Each row comes from the steps of one path. Every step used is in the known rows, and no mark comes twice. Write the path behind each row, first mark first.
In the rows, 128 means zero.
Known rows
M/Z/X/Y/H: [120 153 118 137 135 132 106 121 132 146 156 144 110 160 123 161 114  99
 116 177 123 118  93 124 157 120 148 102 123 132 147  59 125  76 142 121
 112 110 107 139 145 111 149 117 170 141 133 130 131  92 105 152 138  83
 121 127  97 114 131 134 129 119 140 130 155]
X/Z/M/Y/H/F: [134 112 128 137 125 125 115 113 140 129 134 182  84  84 169 153 139  86
 103  92  90 135 142  82 125 121 127 159 129 146 114 107  98 178 122 133
 137  95  95 140 181 118 130 108 131 101 138 119 138 118 173 114 126  89
 138 120  75  94 133 117 125 117  66 162 132]
X/Z/H/F/R: [123 103 120 124  47 113 183 137 121 111  81 101 125 118 130 105 136 138
 137 117 154 184 176 103 124 131 120 162 139 138 138 183  82 157 127 142
 123 143 128 136  98 153  97 115 113 114 118 146 148 131  80 102 168 152
 143 118 121 127 115 125 107 125 132 169  98]
Y/X/Z: [133 117 140 148 137 120 125 127 146 164  86 122 106 155  99 133 136 111
 103 133 136 138 133 159 128 140 168  68 155 108 134 171 160 131 111 139
 121 145 131 148  58 137 155 131 131 107 107 158 146  98 138 109 138 201
 129 147 110 112 116 145 126 130 127 112  98]
Z/X/Y: [135 128 130 127 156 118 125 130 135 160 126 121 117 117 101 117 159 133
 106 171 125 130 121 164 129 137 157  90 143 141 139 154 116  65 157 120
 131 135 112 118  66 104 151 136 177 160 115 158 123 115 117 152 141 137
 117 128 133 106 113 143 120 145 167 124 119]
X/Z/H/B: [128  42 127 124 142 131 139 128 116 150  89 126 118 148 121  83 143 136
 109 149 126 122 140 138 128 119 121 116 135 101 126 174  85  81 104 128
 138 137 135 123  70 135 106 125 107 100 120 146 126 176 183  91 129 115
 130 130 136 135 108 134 113 132 106 190 137]
S/Z/H/F/X/Y: [117 135  82 129 126  93 142 116 119 141   4 163 152  50 193  96 103 154
 150 142 139 121 137 143 113 134 123 137 128 197 137 237 108 106 117 122
 139 147 151 111 126 163 164 134 133 125 131 157 112 152 124 122 167  52
 113 131 146 122 129 105 137 131 129 173 121]
M/Z/H/F/X/Y: [112 122 107 112 132 108 139 121 121 115 106 154 138 140 174 106 104 101
 164 157 130 126 106 118 141 124 116 156 116 170 123 134 118  67 115 126
 128 131 131 108 206 146 133 124 104 109 156 144 127 141  98 145 146  21
 107 129 154 123 141 114 137 140 126 150 143]
X/F/R: [128 161 140 131  69 133 182 134 116 106 190 131 138 112 118 106 148 169
 149 107 124 135 145 163 138 150 135 104 135 110  99 122 115 140 142 129
 128 132 148  99  97 141  96 140 151 156 113 145 128 145  93 137 131 246
 136 133 185 165 134 143 114 144 163 119 103]
H/F: [138 115 128 105 154 131 142 125 132 101 179  71 154 107 125  93 164 161
 128 129 119 124 144 124 130 139 128 140 117 135 136 184 109 148 135 133
 140 131 125 117  95 128 115 141  95 131 113 125 127 147 105 104 124 182
 123 129 163 123 113 130 135 157 119 119 107]
M/Z: [124 114 142 113 166 143 132 122 127 140 212  79 144 145  98 129 141 141
 144 134 120 115  87 152 152 112 132  89 120 109 130  85 118  91 138 127
 122 126 122 100 152 109 104 152 115 117 133 109 130 119 104 156 107 157
 119 133 156 133 123 139 127 118 137 104 139]
Y/X/Z/H/F: [129 110 122 146 137 111 136 130 135 128  57 106 117 149 142 118 108  80
  96 135 140 161 160 108 116 127 138 119 132 127 142 192 137 157  93 143
 128 140 125 164  76 148 155 106 102  91 119 150 152 126 132  82 156 121
 141 144  76 107 117 115 126 126  92 134 119]
Y/H: [143 131 123 134  97 148 121 119 142 105 171  91 135 121 107 139 130 140
 106 120 124  99 149 128 123 129 134 131 140  94 136 115 162 164 125 121
 127 124 132 135  58 127 124 130 135 129 115 105 128 151 125 101 109 177
 139 132 113 135 140 139 124 114 143 128 122]
M/Y: [131 106 152 124 179 125 133 129 138 116 174 136 134  93 113 119 162 157
 123 120 109 117 116 141 134 113 120  93 140  98 120  64 111 120 145 129
 144 114 115 101 150 105 110 151 134 128 128  96 129 129 105 174 108 132
 133 133 164 116 119 137 121 126 149 121 123]
M/Y/H: [136 125 134 140 138 137 120 121 142 105 166 148 125 104 126 152 134 139
 110 115 110  94 130 109 130 111 119 121 139  85 127  36 136 151 136 122
 137  97 116 126 140 118 123 127 143 127 126  77 131 126 107 147 103 113
 144 131 124 121 138 136 127 111 137 129 129]
H/F/R: [127 130 131 106  80 117 181 139 129 106 153  67 148  91 117  98 165 185
 158 121 139 163 152 130 126 149 125 157 125 133 140 174  95 172 140 140
 134 128 134 116 107 137  92 143 111 139 109 126 135 137  59 129 137 194
 135 116 163 138 120 135 126 153 152 123  87]
Y/M/Z/H/F/X: [128 134 125 112 124 136  91 135 112 104  97 141 149 169 172 124  89 111
 164  92 152 140 133  92 112 118  91 201 107 135 123 125 132 143 100 127
 126 138 134 134 209 137 109 114  82 122 165 104 116 148 144 101 100  50
 125 118 103 149 150 105 145 109  91 123 155]
X/Y: [124 110 122 128 171 123 135 118 137 112 162 118 130 101 105 105 160 137
 115 146 109 123 122 179 137 135 149 101 143 145 122 151 134  76 154 114
 130 135 120 108  74 126 131 146 139 123  99 162 115 129 119 165 140 159
 113 131 179 122 122 142 123 149 152 132  93]
S/Y/M: [141 140 137 127 142 146 110 140 125 144 101 131 139 105  78 147 124 148
 117  80 143 108 131 126  98 133 119 146 128 138 117 167 168 172 151 121
 120 148 144 152 107 114 149 140 126 152 105 121 105 108 201 126 125 189
 134 112 130 139 119 130 130 121 139  98 118]
M/Z/X: [135 138 148 111 153 140 123 132 123 167 184  80 128 167 106 133 142 144
 133 165 140 131  90 139 151 118 136  85 119 108 149  87 105  85 141 132
 127 124 115 113 137  93 121 142 156 152 147 108 136 108 113 136 114 129
 122 134 114 117 111 137 124 117 146 100 162]
H/F/X/Y/M/Z: [109 153 118 124 163 124  84 123 124 117 123 193 134 144 161 124 123 108
 168 130 119 130  97 123 131 144 129 169 114 173 114 148 140 109 124 124
 120 131 129 132 240 144 127 121  91 121 138 163 106 116 129 155 123  88
  99 112 164 135 140 117 155 159 111 115 111]
Y/M/Z/H: [126 109 136 131 169 157  88 135 116 107 166 108 143 176  99 145  87 102
 118  84 137 140 108 117 123  98  99 152 113 114 119  65 133 121 127 120
 116 130 121 135 151 107 107 120 106 110 147  93 117 132 169 147  98  99
 140 121  94 152 140 117 122  81 103 120 155]
F/X/Z: [148 113 136 124  82 122 135 119 140 161  64 170 119 129 141  99 151 154
 156 124 143 107 138 164 122 146 156 103 169 108 132 180 151  90 116 130
 127 152 134 106 102 146 125 142 144 133 127 165 132 132 134  85 126 172
 115 134 151 124 129 147 128 138 143 151  97]
H/F/X/Y: [126 136 112 111 133 107 131 120 136 121 108 163 134  92 164  92 159 148
 163 152 122 106 132 143 123 157 141 143 137 168 127 214 132  97 133 124
 142 138 133 105 135 153 139 141 114 135 120 175 116 150  94 125 141 118
 102 128 195 117 130 131 147 181 146 135  92]
Y/M/Z/X/F: [134 186 150 133 167 157  77 135 105 147 195 169 124 191 125 145 112 113
 119 117 118 132 103 135 136 124 131 112 111 119 106  74 132 122 132 128
 118 130 126 132 174 108 115 112 150 170 147 141 112 113 169 122 107 175
 126 132 105 151 138 126 130 121 103  86 167]
M/Z/H/F/R: [109 114 126 107  82 124 180 141 112 106 165  61 149 141 131 121 112 146
 168 123 152 175 124 101 143 115  97 161 102 130 141 106  78 140 131 143
 122 119 131 119 171 130  87 127  94 118 142  98 145 126  66 144 139  94
 140 119 136 140 123 118 116 114 138 134 139]

Write each row's path
[129 129 121 124 115 113 133 119 140 134  91 163 128 104 139 103 151 150
 155 147 125  93 121 179 119 149 150 113 159 133 119 174 154  65 136 116
 132 149 134  96 102 147 135 150 153 139 119 165 117 144 114 143 130 126
 103 133 181 127 135 146 136 153 165 133  98]  F/X/Y
[130 125 156 148 188 123 111 136 147 148 138 115  98  90 108 158 145  92
 100 111 104 146 110 152 105 122 128  88 130 109 109  80 130 141 128 129
 150 110 108 121 136  88 148 144 154 121 143  88 137 105 187 182  87  96
 138 143  83 107 136 130 123 109  99  96 146]  Z/M/Y/X
[121 163 154 158 184 125 121 131 135 130 165 194 121 133 139 135 128 102
 112 134  96 118 124 152 137 128 137  55 131  90  95  54 155 148 120 133
 143 115 134 121 153 129 144 131 147 130 132 128 137 121 128 170 113 170
 136 160 152 124 137 130 128 141 118  87 132]  M/Y/X/F
[144 142 123 129  85 138 141 125 132 137 117 109 132  96 100 160 107 157
 111 107 145  82 144 107 115 129 129 131 134 128 138 135 175 179 138 118
 119 128 146 148  81 125 160 130 149 145 108 107 129 115 156  97 139 174
 138 118 114 130 125 134 129 113 157 128 136]  S/Y/H
[119 143 133 121 169 122 118 128 126 164 158 123 117 157 110 131 144 117
 128 188 122 136  75 158 159 121 151  79 121 147 138  98 105  41 157 126
 120 126 106 113 150  99 137 135 160 150 133 142 128  89 107 176 141  96
 112 130 141 110 114 137 124 134 153 113 148]  M/Z/X/Y
[135 145 113 141 115 126 105 123 141 140 113 126 107 130 119 150 128 114
  94 169 128 114 137 130 128 133 154 114 142 129 145 120 140 102 147 114
 126 127 112 141  53 120 161 116 180 154 113 143 126 119 117 118 139 128
 127 127  95 113 132 139 125 128 160 137 130]  Z/X/Y/H
[119 205 152 136  90 148 116 149 101 145 163 168 118 187 113 158 115 135
 150 108 137 163 107 132 139 135 126 124 112 113 110  57 106 144 140 136
 113 122 133 128 191 118  92 112 164 180 144 132 123  96 130 147 119 191
 136 120 113 169 140 133 118 120 132  92 151]  Y/M/Z/X/F/R
[125 104 126 105 153 135 139 125 115 104 182  66 152 160 134 108 114 122
 135 128 129 147 118 106 145 106 100 144  98 142 137 106  98 123 120 133
 131 121 123 124 163 122 107 126  88 105 149  99 136 150 101 128 126  79
 132 130 129 126 119 113 126 116 106 132 157]  M/Z/H/F
[142 137 128 125  90 120 111 120 140 109 117 176 106  68 193 147 135 124
 143  92 102 104 147  90  96 133 107 187 127 131 115 106 114 179 111 125
 150  99 115 114 200 125 135 126 138 134 165  83 125 150 152 110  85  35
 127 119  83 111 157 117 143 128  90 142 150]  Z/M/Y/H/F/X
[131 203 149 124 150 154  95 143  95 177 132 199 119 163 119 160  90 114
 127 105 140 122  96 119 133 123 125 115 105 150 106  96 144 147 144 131
 107 132 143 152 204 106 148 114 166 184 142 140 112  86 199 127 138 170
 130 121 112 146 118 127 129 121 124  86 179]  S/Y/M/Z/X/F
[115  57 134 110 174 150 139 129 105 129 157  74 139 172 116 102 122 144
 136 164 117 116  94 131 149 104  95 106  99 102 132  82  83  70 110 125
 136 120 135 105 146 114  94 139  92 102 148  94 125 175 151 144 101  53
 127 128 143 150 117 128 121 121 114 158 177]  M/Z/H/B
[138  88 118 119 116 120 149 123 126 116  91 118 130 139 142  90 131 117
 111 117 135 145 166 107 127 119 129 156 135 144 135 192 108 136 118 137
 128 139 119 135  89 144 122 118 100  97 122 150 137 145 124  75 159 138
 134 131 122 112 108 118 119 126 101 160 118]  X/Z/H/F
[115 120 123 144  63  99 174 145 128 134  34  98 113 147 135 128 112 104
 124 131 160 198 169 109 117 139 134 133 136 121 144 177 117 179 101 151
 121 136 135 164  91 155 131 108 114 108 116 148 162  98  87 108 169 142
 148 133  83 121 119 124 118 125 123 138 102]  Y/X/Z/H/F/R
[114  72 133 122 189 158  84 138  98 119 142 113 139 181 102 122 112 123
 127 120 120 130  98 119 127 102  84 161  99 104 119  79  95 111 106 122
 130 123 135 133 163 111  91 119  83 105 145 100 106 171 197 143  87  64
 133 119 113 169 129 118 127 114  89 143 167]  Y/M/Z/H/B
[112 145  99 133  63 112 157 125 138  85 140 121 126  81 132 136 137 140
 138 141 121 147 158 105 133 155 134 164 126 152 134 145 120 167 143 126
 121 111 132 142 111 157 125 116 121 126  95 150 135 123  64 149 161 148
 131 111 152 128 136 128 129 157 157 147  77]  X/Y/H/F/R
[127 124 108 147 131 129 117 111 143 102 150 126 119 110 111 141 130 111
 101 134 107  99 134 139 131 133 150 113 142 131 127 118 159 112 141 111
 120 120 121 133  66 131 139 121 140 117 100 144 119 132 121 138 136 147
 126 129 140 125 142 139 129 133 149 140 103]  X/Y/H
[132 125 127 125 147 128 122 119 138  91 169 144 134  99 156 133 143 137
 115 120 108 115 149  71 133 122 113 157 118 108 135  73 110 189 129 127
 143  96 117 133 175 128 119 120 114 116 127  87 135 134  87 123 111 106
 141 126 131 109 131 118 136 137 118 132 125]  M/Y/H/F
[134 116 131 151 110 111 150 138 127 177   6 137 107 143 104 155  80  91
  95 123 170 139 144 122 110 118 146  90 145 134 135 172 183 145 113 138
 113 154 146 173  67 131 192 115 145 114 114 146 152  88 183 103 173 123
 144 136  79 111 109 123 115  99 135 132 135]  S/Y/X/Z/H
[115 126 116 141 149 129  78 129 119 122  88 185 123 162 137 142  82  88
 150 106 137 124 102 143 116 117 114 159 132 139 107  87 146  67 120 113
 113 143 127 123 187 136 132 119 130 114 152 138 105 125 160 159 111  33
 117 120 118 145 160 121 132 102 127 131 139]  F/X/Y/M/Z/H
[131 144 140 136 135 122 140 140 136 167  86 102 127 104  89 153 119 142
 113 131 153 113 127 149 112 139 145  79 135 125 134 161 189 163 132 133
 127 144 153 156  74 117 190 144 139 142 109 122 138  92 165 131 139 179
 134 138 125 118 110 134 132 133 152  88 131]  S/Y/X
[137 134 113 123 108 137 126 118 135  90 181  81 146 116 142 124 138 140
 115 119 115 107 154  96 124 140 125 163 121 124 145 147 139 191 120 127
 133 115 133 146  86 138 121 118 100 121 113 111 129 157 109  86 122 164
 132 127 119 130 132 125 141 141 115 132 113]  Y/H/F
[144 146 111 120  62 128 121 118 143 107 113 135 140 124 171 127 130 155
 148 120 134  92 165  98 112 150 124 176 132 113 139 162 160 166 102 122
 136 128 144 128 118 156 129 126 110 143 133 110 124 159 106  64 114 133
 125 128 124 128 150 128 150 148 130 134 121]  Y/H/F/X
